What can hang from each mark:
q66: q702
q977: q702 q939
q702: q66 q565 q977
q939: q66 q487 q977
q806: q487
q565: q702
q487: q806 q939

Known rows, with every way that one mark hangs from another:
q939[q977]: [ -4.2 -27.9 -11.8  10.4   9.8   9.1   7.0 -14.6   9.1 -14.1   5.0  -1.2
  -2.9  11.0  18.7   9.6   4.4 -25.5 -20.4]
q806[q487[q939[q66 q977[q702[q565]]]]]: [ -2.7 -60.3 -34.4  41.3   5.2  22.0  19.0 -14.6   5.8  -2.2   6.5   6.5
  -3.7 -16.6  61.0  18.8  10.1 -50.0  -5.9]
q66[q702[q565 q977[q939[q487]]]]: [ -4.1 -24.9 -16.0  16.7  -0.5  -2.4  25.7  -3.3 -22.2 -10.1   0.7  -4.2
  -2.7  23.3 -12.9  11.3 -17.6 -33.0 -22.9]
q66[q702[q565 q977[q939]]]: [ -8.0 -21.2 -15.6  13.8  -6.2   6.3  37.0  -1.3  -8.8 -22.2   2.9 -21.4
  -5.3  22.4   1.4  17.7  -5.6 -37.4 -20.2]
q806[q487[q939]]: [  8.6 -16.7 -28.0  19.9  11.7  -7.5   9.6 -20.7   7.4  -6.0  17.2  10.3
 -15.4   7.3  13.8   3.5  12.0 -15.7   9.7]
q939[q66 q977[q702]]: [-13.9 -41.5  -6.3  29.2   7.4  31.4  21.0  -7.6   3.0 -15.8  -3.4  -5.4
   7.6 -12.8  53.0  24.6  -6.7 -44.1 -38.6]
q806[q487]: [  4.0  -5.7 -15.9  11.7   1.5 -15.4  -2.4 -22.5  11.3  -5.1  11.1  16.5
 -13.9   7.7  -2.4   5.8  11.1 -19.1  -7.7]
q977[q702 q939[q66 q487]]: [ -7.0 -32.9  -3.8  34.1   9.9  11.2  18.9  -2.2 -21.0  -8.6   4.6   5.4
   7.5  -1.6   8.7  16.7 -30.7 -24.6 -40.1]
q487[q806]: [ -6.5  -3.3 -12.1   1.4  11.5  -8.5   7.0 -19.6  16.0 -13.5  21.6  11.7
 -12.0  14.8  -9.8   6.0  -3.3 -19.8  -1.7]
q702[q66 q565 q977]: [-10.1 -20.7 -26.3  11.4 -26.8   0.5  29.2 -14.9   2.9 -31.2  -6.3 -13.6
  -9.2  17.1  -1.3  -6.1  -2.0 -39.7  -6.7]
q939[q66 q487]: [ -3.5 -30.5  -6.3  11.7  16.0   1.7   4.8  -7.7  -1.7  -0.9   3.1  15.1
   4.2   7.3  -2.2  -1.1 -11.1 -26.3 -29.1]
q939[q487[q806] q977]: [ -7.5 -23.1 -13.6  14.9  22.3  -4.0  -6.0 -23.0   2.2  -2.4  16.9  27.3
  -2.6   7.5  -3.8   7.9 -17.3 -20.5  -8.0]
q939[q977[q702]]: [ -9.1 -29.1 -11.9  20.1   0.8  18.2  14.7 -15.3   0.4 -13.9  -0.6  -2.9
  -2.0   0.3  34.5  19.6   0.6 -34.1 -30.9]
q977[q702[q66 q565] q939[q487]]: [ -6.0 -35.8 -20.3  22.0 -22.7  -5.2  22.1  -9.4 -22.9 -13.1   1.1   3.8
  -3.3  10.9 -15.1   2.6 -27.2 -32.4 -22.2]
q565[q702[q66 q977[q939[q487]]]]: [-22.5  -1.6 -13.6  35.8 -22.9  -4.4  41.2 -11.3 -31.2 -26.4   0.4   6.1
   3.9  15.8 -12.7   5.9 -26.4 -22.8 -10.4]
q565[q702[q66 q977]]: [-25.0   5.0 -14.9  20.7 -31.6   3.1  46.0 -15.7  -6.8 -32.4  -4.6  -4.1
  -2.7  13.6   7.8   5.9  -0.4 -37.1  -5.9]
q977[q939[q66[q702[q565]] q487]]: [ -3.8 -46.1  -5.4   9.5  10.5   4.0  20.5   6.6 -13.6   0.6   6.2   0.9
   5.5  12.8  -4.4  11.7 -19.0 -43.4 -32.9]
q939[q487 q977]: [ -1.3 -32.2 -13.4  14.3  14.9   0.0  -3.4 -15.9  -4.8  -0.5   3.0  16.5
   0.1  11.4   2.2   2.3  -6.0 -21.3 -24.0]
q977[q702[q66] q939]: [ -9.8 -16.4  -8.8  26.8 -19.7   9.2  34.7  -8.9 -14.3 -34.0   3.4 -16.5
  -2.9   4.6  10.3  15.6 -27.6 -27.3 -25.5]
q487[q806 q939[q977[q702[q66 q565]]]]: [-12.6 -45.6 -35.7  27.9  -7.9  18.9  34.2 -19.7   3.1 -22.7  12.8  -3.5
  -9.0  -3.6  38.3  12.3 -13.8 -47.6  11.5]
q702[q66 q565 q977[q939[q487[q806]]]]: [-12.1 -17.4 -25.6  27.6 -11.3 -12.6  23.1 -18.8 -14.5 -28.1  13.4   8.0
  -5.6  16.2 -28.7  -0.3 -39.2 -22.8   4.8]

Rows:
[ -5.6 -27.7 -18.5  19.0  27.8  12.7  25.2 -11.0  15.0 -16.3  23.8   1.4
  -4.0   1.2  23.7   8.7 -11.0 -26.1   7.6] | q487[q806 q939[q66]]
[-17.6 -10.8  -2.0  21.8  19.8  12.3  23.7 -11.8  -7.5 -14.6   4.7   8.5
   3.8  -2.7  15.2  19.8 -33.0 -42.4 -18.2] | q939[q66[q702[q977]] q487[q806]]
[ -7.9 -22.4  -5.1  23.9  26.8  -3.3  10.2  -8.9  -6.0 -10.3  23.6  18.8
   3.8   5.2 -13.3  11.3 -36.8 -15.5 -14.5] | q977[q939[q66 q487[q806]]]
[ -1.3 -57.9 -24.4  25.3  15.5  20.9  23.6  -7.6   8.7   0.0   7.9  -1.2
  -2.7 -10.2  56.5  21.7   8.9 -57.6  -3.0] | q806[q487[q939[q66[q702[q565]] q977]]]
[-21.8 -13.9  -8.2  38.9   0.9   5.2  36.7  -3.4 -23.9 -14.4   3.5   9.9
  11.0  10.1   1.4  13.8 -17.2 -24.2 -22.0] | q565[q702[q977[q939[q66 q487]]]]
[ -3.3 -35.3 -28.5  29.1   5.6  15.5  36.3  -8.6   2.2 -11.6   2.2  -8.0
  -7.0  -3.5  44.1  16.4   5.2 -52.7   1.6] | q806[q487[q939[q66[q702[q565 q977]]]]]
[ -8.3 -35.8 -17.9  27.2  -0.4  10.6  31.0  -0.9  -1.0 -27.2   5.1 -17.3
   1.3  13.0   6.6   8.9  -8.6 -30.7 -19.8] | q702[q565 q977[q939[q66]]]
[-12.2 -31.7 -11.4   9.6  -1.6  18.6  35.7  -0.6   3.9 -16.8  -6.5 -18.5
   0.3   7.9  25.7  14.3   1.4 -58.0 -26.2] | q939[q66[q702[q565 q977]]]
[-12.7 -40.4 -11.3  23.0  35.2  33.3  35.8  -6.1   7.9 -16.6  18.0  -8.3
   4.0  -9.5  59.0  29.3 -17.6 -48.3  -4.2] | q487[q806 q939[q66[q702] q977]]
[-14.8 -30.3 -25.4  34.9   2.0  24.5  35.4 -20.7  -2.1 -30.5  13.7  -5.9
  -5.2 -10.6  48.2  20.6 -25.5 -37.8   5.5] | q487[q806 q939[q977[q702[q66]]]]
[-15.5 -26.2 -12.8  13.0  10.5   6.4  21.1  -9.2  -2.4  -6.3   4.4  10.8
  -0.4   5.0   6.2  13.4 -21.9 -52.5 -13.0] | q939[q66[q702[q565 q977]] q487[q806]]
[ -9.0 -24.1  -8.7  37.8  14.3   9.5  22.4  -4.2 -19.2 -21.8   1.9  -0.6
   8.8   7.3   1.3   9.5 -32.2 -15.9 -28.1] | q702[q977[q939[q66 q487]]]
[ -7.7 -31.4 -20.3  19.0 -28.7   3.4  32.6  -6.7 -10.2 -26.4   3.7 -13.5
  -6.6  11.8  -0.1   8.4 -16.3 -37.2 -20.3] | q977[q702[q66 q565] q939]
[-13.8 -29.1 -12.1  25.2 -16.7  22.0  26.6 -16.0  -4.8 -28.3  -6.2 -10.9
  -0.7  -7.4  37.6  17.3 -15.7 -42.2 -26.6] | q939[q977[q702[q66]]]
[ -8.3 -18.8 -17.9   2.8  -9.3   5.0  29.8  -7.7   2.2 -14.7  -4.6 -14.9
  -8.8  20.5   8.5  10.3   8.8 -47.9 -18.3] | q66[q702[q565 q977]]
[ -5.5 -65.2 -20.0  14.3  17.8  31.9  35.8   3.1   6.8  -7.3   4.1 -17.9
   4.2   0.5  54.4  17.4   5.3 -58.8 -14.8] | q487[q939[q66[q702[q565]] q977]]
[-13.2 -58.2 -29.9  30.9  15.3  28.9  28.0 -11.7  10.1 -10.7  15.9   1.0
  -1.5 -10.4  52.7  20.3  -5.6 -49.1  -0.7] | q487[q806 q939[q66 q977[q702[q565]]]]
[ -2.3 -31.5 -19.5  15.4 -11.4  -0.2  21.5  -6.2  -5.0 -12.2   9.0  -6.0
  -8.6  17.4  -2.8  12.4   0.3 -28.6 -23.4] | q977[q702[q565] q939]
[ -7.2 -10.7 -10.5  26.7  11.2  -6.5  10.0 -16.1 -17.2  -8.4  21.3  20.2
  -5.1   7.4 -14.4  18.1 -33.9 -13.8 -15.9] | q977[q702 q939[q487[q806]]]
[ -0.2 -43.9 -23.0  38.8  23.0  18.4  14.1 -14.9   9.3 -10.2  12.2   4.9
  -0.8 -13.3  53.4  15.1   3.0 -30.9  -0.9] | q806[q487[q939[q66 q977]]]
[ -8.3 -20.8  -6.8  12.0  23.2  -3.5   2.2 -14.1   5.3  -3.3  16.8  26.8
   0.4   3.0  -6.8   4.9 -22.8 -25.4 -13.1] | q939[q66 q487[q806]]
[-10.6 -15.2 -17.1  17.5   7.5  -7.0  23.0 -10.9 -16.0 -11.7  14.9   7.2
  -4.7  19.5 -18.1  15.8 -28.4 -32.4  -8.3] | q66[q702[q565 q977[q939[q487[q806]]]]]
[-12.3 -11.0 -10.6  31.7  -5.0  -3.1  20.1 -18.3 -21.3 -22.9  15.3  12.5
  -3.7   1.4 -11.7  14.4 -50.4 -21.5 -13.1] | q977[q702[q66] q939[q487[q806]]]
[-10.8 -37.8 -15.5  26.9   8.6   0.4  13.9  -7.9  -9.6  -2.6  18.6  19.5
   0.1   1.3  -6.9  14.5 -29.2 -33.4 -19.2] | q977[q702[q565] q939[q66 q487[q806]]]
[-10.0 -48.9 -24.1  21.3 -20.2   7.3  12.7 -16.8 -12.6  -7.1  -8.4   9.0
  -1.3   1.3  12.5   3.0 -14.3 -47.5 -24.4] | q939[q487 q977[q702[q66 q565]]]
[ -7.2 -44.6 -36.0  23.9   8.9  15.1  22.0 -18.8   7.3  -7.9  18.7   5.1
 -10.1   2.3  35.9  16.8   1.5 -39.5   6.9] | q487[q806 q939[q977[q702[q565]]]]
[ -7.5 -43.6 -14.5  22.4  -5.1  13.8  28.3   2.0  -2.7 -14.1   6.2  -9.7
   0.2   4.8  14.5  16.5  -7.7 -39.2 -32.5] | q977[q702[q565] q939[q66]]
